Each row was made from one path, in order. Every step used is in the known rows, and no mark comes twice. Write each row's path.
In the rows, 128 means zero.
Known rows
nalu/kinubi/tobop/gati/suvale/fivo: [133 113 150 103 116 105 149 166 145 161 143 136 119  68 111 105 128 157
 125 146]
fivo/koti/kinubi/tobop: [165 117 126  95 103 104 137 195  88 151 150 158 138  25  88 106  87 139
 115 132]
gati/tobop/kinubi/nalu: [110  90 121  96 116 116 129 173 173 122 124 115 127  75 100 127 123 157
 103 135]
gati/suvale: [132  80 157 135 131 161 119 166 157 163 112 135 143  57 108 130 101 143
  72 103]
gati/tobop: [131  73 139 113 135 144  97 166 153 135 128 141 142  71 108 101  94 167
  84 117]
fivo/suvale/gati/tobop/kinubi: [146 106 141 130 128 127 131 146 136 149  83  93 137  66 107 111 113 126
  89  94]
nalu/kinubi/tobop/gati/suvale: [124 116 156 113 127 112 147 175 145 161 147 135 126  57  89 104 121 157
 121 145]
gati/tobop/kinubi: [123  93 128  98 128 131 123 162 158 116 121 121 122  78 110 108 101 157
  96 132]
nalu/kinubi/tobop/gati: [136 127 154 103 135  95 140 180 141 162 151 144 116  53  88 100 128 159
 115 148]
suvale/gati/tobop/kinubi: [116  91 141 112 134 161 102 139 156 148 103  92 124  78 134  94 118 140
  90 110]
botev/kinubi/tobop/gati/suvale/fivo: [137  78 134  95 121  98 157 199 127 183 117 143 131  62  91 118 103 141
 108 109]
botev/kinubi/tobop/gati/suvale: [128  82 140 104 131 105 154 208 128 182 120 144 138  52  69 118  97 142
 104 106]
koti/kinubi/tobop: [135 115 133  97 125 103 134 200 124 153 135 140 133  36  97  97  83 161
 120 129]
koti/fivo/suvale/kinubi/nalu: [178 132 148  99  97  80 143 170 167 172  80 136 133  50 103 131 117 140
  99  65]
suvale/kinubi: [150 107 153  90 135 140 107 175 152 156  95 141 134  61 128 100 113 115
  73 112]
koti/kinubi: [158 132 128 101 127 122 114 183 134 157 125 143 127  45 108  95  89 136
  93 125]
suvale/fivo: [175  97 144  97 128 114 112 158 149 168 112 151 113  70 150 122 124 146
  71 115]
nalu/kinubi: [165 141 136  93 126 120 112 171 143 158 140 150 117  62 101  93 119 136
  86 151]
botev/kinubi/tobop/gati: [141  94 138  95 141  87 147 213 123 182 125 153 128  48  68 112 103 143
  98 111]
tobop/gati/suvale/fivo: [141  83 171 137 140 134 134 146 166 178 110 135 119  71 130 141 134 143
  80  97]
nalu/kinubi/tobop/gati/suvale/fivo/kibobu: [158 113 156 111 110  98 152 162 137 148 142 138 119  69 115  96 130 164
 126 138]

Write each row's path
[122  76 151 123 138 172  83 142 152 163 109 109 140  73 131  89 113 148
  81  99]	suvale/gati/tobop
[143 126 141  91 124 102 131 187 133 153 151 147 125  52  91  92 112 160
 112 155]	nalu/kinubi/tobop
[154  86 165 134 126 132 139 145 147 178 119 142 122  62 125 142 133 132
  85  99]	tobop/gati/suvale/fivo/koti
[147  91 125  84 130  94 137 220 115 174 123 155 137  47  71 106  86 144
  95 117]	botev/kinubi/tobop
[114  88 172 129 133 139 137 165 180 175 102 124 136  62 107 142 145 122
  88  98]	tobop/gati/suvale/kinubi/nalu
[115  65 174 129 138 108 153 171 151 169 124 133 129  55 112 138 123 173
 109 105]	kinubi/tobop/gati/suvale/fivo
[151 107 165 120 134  88 158 181 132 158  84 127 145  46  90 121 116 126
 100  96]	fivo/suvale/kinubi/tobop/gati
[104  69 179 139 148 115 151 181 150 169 127 134 136  45  89 137 116 175
 105 103]	kinubi/tobop/gati/suvale
[168 125 166 107 115  76 159 164 154 173  84 136 129  49 101 122 108 157
 112  60]	koti/fivo/suvale/kinubi/tobop/gati
[127 102 143 109 118 107 152 179 136 160 129 129 129  51 118 109  99 158
 132 122]	koti/kinubi/tobop/gati/suvale/fivo
[175  75 156 128 109 139 125 147 146 148 105 139 132  74 149 119 114 152
  81  96]	gati/suvale/fivo/kibobu
[148  75 149 121 116 149 123 153 158 166 107 135 132  73 143 131 110 142
  79 107]	gati/suvale/fivo
[196  99 135  92 107 109 118 159 117 165 126 164 119  60 141 126 123 131
  78 119]	suvale/fivo/koti
[107  88 136 109 123 149 107 149 169 153 106  89 128  75 124 110 136 139
  95 112]	suvale/gati/tobop/kinubi/nalu
[124  90 176 133 144 151 132 156 168 170 100 128 133  65 116 128 128 124
  83  97]	tobop/gati/suvale/kinubi
[121  91 172  98 143 115 137 183 147 160 105 134 133  54 113 108 124 140
 103 110]	suvale/kinubi/tobop/gati
[110  71 160 113 119 156 137 179 152 151 101 124 154  59 116 114  97 138
 102 109]	gati/suvale/kinubi/tobop
[155 101 152 128 115 130 143 149 140 172 121 138 123  62 126 131 121 127
 100 108]	tobop/gati/suvale/fivo/koti/kinubi
